Each row comes from the steps of one walk. Every step used is in the known rows, and no mark comes twice. Write the walk behind each row, first mark first.
Known rows
mupib > nefiv: [ 0.87  0.21  4.01  0.61 -0.07  0.09 -0.01  0.65  0.14  0.86  0.26 -1.00
 -0.19 -0.87  0.63  0.33 -0.54 -1.34  0.62  0.51 -0.14  0.48 -1.51]
nefiv > lutul > sazul > mupib > tema: [ 1.98  1.90  4.97  0.57  1.19  1.19 -1.08  0.96 -0.80 -2.86  0.74 -2.32
  2.07 -0.61 -0.33  0.77  0.26 -1.16  0.52 -3.54 -0.93  0.47 -1.41]
darop > sazul > lutul: [ 0.36 -0.47  1.71  0.38  1.83  0.15 -1.41  0.64 -0.81  1.46  0.65  0.59
 -0.08  0.28  3.20  0.36  1.18 -0.63  0.12 -1.10 -0.90 -0.90 -1.10]
tema > mupib: [ 0.01 -0.73  1.46 -0.47  1.44  0.52  1.49  1.16 -1.99 -0.07 -0.38  0.96
 -0.96  0.38  1.74 -0.27  0.19 -0.99  0.60 -0.70 -0.32  0.38 -0.22]
nanu > sazul > mupib > nefiv: [ 0.23  1.01  2.88  1.34 -0.57  0.43 -0.51  0.89  0.02 -0.34  0.34 -0.86
 -0.15 -0.75 -1.23  0.32  0.14 -1.42  1.16 -2.13 -0.81  0.09 -2.31]
nefiv > lutul: [ 1.71  0.64  1.47  0.15  1.40  0.46 -0.66  0.97 -1.51 -1.31  0.77  0.14
  0.80  0.82  0.07  0.39  0.36 -0.71 -0.27 -0.34 -0.16  0.45 -0.96]
tema > nanu > sazul > mupib > nefiv > lutul: [ 1.36  1.84  2.75  0.57  0.42  0.30 -0.74  1.28 -1.32 -1.97  1.09 -1.32
  0.05 -0.36 -1.27  0.90  1.17 -0.78 -0.18 -1.84 -1.61  0.35 -2.85]
mupib > tema > nanu > sazul > lutul: [ 0.22  0.55  2.17  0.25  1.32 -0.20 -0.85  1.09 -0.69  1.43  1.06 -0.95
  0.92 -1.64  2.01 -0.01  1.62 -1.03 -0.28 -0.31 -2.02 -0.74 -2.22]
mupib > nefiv > lutul > sazul > darop > fike: [ 0.89  0.85  5.99  1.46  1.05  0.65 -1.41  0.90 -1.04 -1.19  0.85 -1.14
 -1.53 -1.45  2.52  1.02 -1.70 -1.06  0.98 -2.57 -0.10 -0.18  0.08]
nanu > tema > mupib > nefiv > lutul: [ 1.97  0.57  1.39 -0.09  0.80  0.65 -0.73  1.14 -1.82 -1.46  0.60 -1.30
  0.69  0.22  0.65  0.48  1.43 -0.78 -0.29  0.14 -0.20  0.50 -1.03]
darop > sazul: [ 0.10 -0.63  2.34  0.49  1.89  0.13  0.56  0.09 -1.07 -0.32 -0.32  1.18
 -0.89  0.65  1.03  0.02  1.13 -0.84  0.39 -2.14 -0.57 -0.33 -1.80]
sazul > darop > fike: [-0.01 -0.21  3.77  0.86  1.95  0.49 -0.59  0.78 -0.61  0.37  0.31  0.74
 -1.76 -1.04  1.68  0.21 -1.59 -1.21  0.94 -0.95 -0.23 -0.39  0.65]
darop > sazul > lutul > nefiv: [-0.22 -2.09  2.29  0.39  0.89  0.46 -1.70  1.06 -1.24 -0.14  1.28  0.44
  0.34  0.63  4.01  0.34 -0.03 -0.65  0.64 -1.81  0.06 -0.86 -0.87]
tema > nanu > sazul: [-0.50  0.18  1.01  0.63  1.12 -0.47  1.63  0.67 -1.42 -0.21  0.32  1.05
 -0.51 -0.93 -0.06 -0.33  0.85 -1.17  0.17 -1.70 -1.63 -0.26 -2.99]
nanu > tema > mupib > nefiv: [ 0.96 -0.31  1.32  0.00  0.41  0.42  0.47  0.86 -1.02  0.27 -0.10 -0.93
  0.22 -0.80  1.50 -0.01  0.77 -1.23  0.53  0.24 -0.21  0.19 -0.92]
fike > darop > sazul > mupib > tema > nanu: [ 1.30  1.25  3.55 -0.35  2.72  0.20  1.26  0.81 -0.75 -0.69  0.35 -1.00
 -0.68 -2.04 -1.63  0.64  0.94 -1.25  0.42 -2.42 -2.75  0.18 -2.68]
mupib > sazul > darop > fike: [-0.19  0.19  5.55  0.92  1.43  0.31 -0.60  0.67 -0.50  0.19 -0.05 -0.39
 -1.61 -1.38  0.68 -0.40 -1.74 -1.36  0.77 -0.65 -0.57 -0.52  0.24]
lutul > sazul > darop: [ 0.96  1.05  3.56  0.83  0.70  0.32 -0.69  0.90 -0.94 -0.77  0.73 -0.22
 -0.64 -2.17  3.42  0.75 -1.75 -1.98  1.38 -4.26 -1.01 -0.08 -0.23]
nanu > sazul: [-0.39  0.02  0.89  1.25  0.36  0.00  0.46  0.57 -0.85 -0.19 -0.07  1.01
  0.29 -0.14 -0.40 -0.73  0.55 -1.45  0.60 -1.54 -0.19 -0.19 -1.90]
nefiv > lutul > sazul > darop > fike: [ 0.86  0.63  4.68  1.25  1.75  0.75 -1.15  0.89 -1.54 -1.47  0.74 -0.09
 -1.15 -0.96  2.64  0.80 -1.73 -0.98  0.88 -2.96 -0.04 -0.31  0.40]
sazul > lutul: [ 0.82 -0.13  1.16  0.12  1.29  0.17 -1.36  1.17 -0.41  2.11  0.99  0.36
  0.59 -0.33  3.03  0.33 -0.26 -0.90  0.23  0.32 -0.63 -0.53 -0.34]

Write each row's walk
[ 1.03 -0.04  1.01  0.47  1.84  0.15 -1.09  0.81 -0.56  1.93  0.61  0.45
 -0.35 -0.63  1.92  0.43  0.56 -1.20  0.74 -1.37 -0.64 -0.88 -0.90]
fike > darop > sazul > lutul
[ 0.72 -0.90 -1.65 -0.46  1.82  0.72  1.03  0.96 -2.15 -0.53 -0.28  1.20
  0.68  0.02  1.73 -0.50  0.95 -1.04  0.36 -0.75 -0.24 -0.22 -0.03]
nanu > tema > mupib
[-0.39 -1.65  3.47 -0.06 -0.01  0.46 -1.31  1.56 -1.57 -0.06  0.94 -0.83
  0.31  0.19  3.36 -0.31 -0.85 -1.01  0.50 -0.46 -0.12 -0.53 -0.39]
tema > mupib > sazul > lutul > nefiv
[ 0.08  1.34  3.55  0.33  1.19 -0.19 -0.25  0.88 -0.62 -0.17  0.48 -1.21
 -0.65 -3.00  0.95 -0.03  0.88 -2.07  0.33 -2.16 -2.47 -0.22 -1.85]
mupib > tema > nanu > sazul > darop
[ 1.08  1.29  4.29  1.19 -0.33  0.63 -0.38  0.95 -0.24 -1.07  0.67 -1.23
 -0.10 -0.92  0.57  1.07 -1.29 -1.25  1.49 -3.47 -0.66  0.24 -1.85]
lutul > sazul > mupib > nefiv
[-0.09 -1.45  3.36  0.36 -0.13  0.31 -1.67  1.37 -0.85  0.19  1.35 -0.94
  0.90 -0.04  2.86 -0.21 -1.26 -1.06  0.49 -0.32 -0.05 -0.62 -0.77]
mupib > sazul > lutul > nefiv
[ 0.62  1.15  3.51  0.77  0.94  0.82 -0.47  0.78 -0.15 -1.23  0.09 -1.54
  1.64 -0.85 -1.92 -0.28  1.24 -1.52  0.56 -2.17 -1.13  0.22 -1.81]
nanu > sazul > mupib > tema
[ 1.90  1.11  3.00  0.95  0.80  0.55 -0.28  0.86 -2.10 -2.66  0.92 -0.21
  0.91  0.18  2.05  0.84 -0.90 -0.85  0.51 -3.75  0.07  0.35 -1.22]
nefiv > lutul > sazul
[ 0.03 -1.74  1.57  0.00  0.20  0.57 -1.52  1.43 -1.70 -0.43  1.04 -0.73
  1.62  0.04  3.25 -0.48 -0.33 -1.03  0.32 -0.48  0.04 -0.86 -0.33]
nanu > tema > mupib > sazul > lutul > nefiv
[ 1.24  1.45  4.39 -0.22  2.05  0.27  1.06  0.97 -1.08 -1.69  0.67 -1.30
  0.38 -2.00  0.36  0.82  0.02 -0.98  0.34 -3.10 -2.59  0.31 -2.57]
lutul > sazul > mupib > tema > nanu
[ 1.03  1.03  2.02  1.06  0.80  0.90 -0.04  1.05 -1.18 -2.04  0.59  0.76
  0.24 -0.30  0.80  0.81 -1.69 -1.11  1.68 -5.35 -0.84 -0.05 -1.26]
lutul > sazul > mupib
[-0.29 -1.14  2.94  0.27  0.48  0.22 -1.34  1.40 -1.16 -0.29  1.60 -1.11
  1.26 -0.82  2.89  0.04  0.45 -0.99  0.25 -1.09 -0.83 -0.63 -1.82]
mupib > tema > nanu > sazul > lutul > nefiv
[ 2.20  0.99  2.46  0.79  0.28  0.73 -0.41  0.93 -2.29 -2.79  0.79 -1.47
  1.25 -0.21  2.43  0.83  0.02 -0.87  0.39 -3.33  0.02  0.17 -1.39]
nanu > tema > mupib > nefiv > lutul > sazul
[-0.37  0.40  4.88  0.95  2.00  0.24 -0.17  0.72 -0.76 -0.15  0.29 -0.64
 -1.38 -2.17  0.83 -0.09 -0.02 -1.32  0.44 -1.35 -1.38 -0.54 -0.76]
mupib > tema > nanu > sazul > darop > fike
[-0.08  0.75  4.77 -0.14  0.63  0.15 -0.19  1.12 -1.13 -0.17 -0.17 -1.16
 -1.60 -1.99  1.37 -0.51 -0.53 -2.07  0.56 -1.32 -1.63 -0.10 -0.10]
tema > mupib > sazul > darop
[ 1.44  1.61  4.86  0.49  0.36  0.54 -1.24  1.30 -1.72 -1.98  0.92 -1.85
 -1.16 -1.81  3.52  1.22 -0.74 -1.70  0.89 -3.84 -1.01  0.31 -0.33]
tema > mupib > nefiv > lutul > sazul > darop
[ 1.25  1.04  3.93  0.17  1.49  0.92 -0.50  0.87  0.03 -0.86  0.24 -1.56
  1.36 -0.77 -1.24  0.19  0.38 -1.35  0.52 -1.36 -1.04  0.44 -1.05]
sazul > mupib > tema
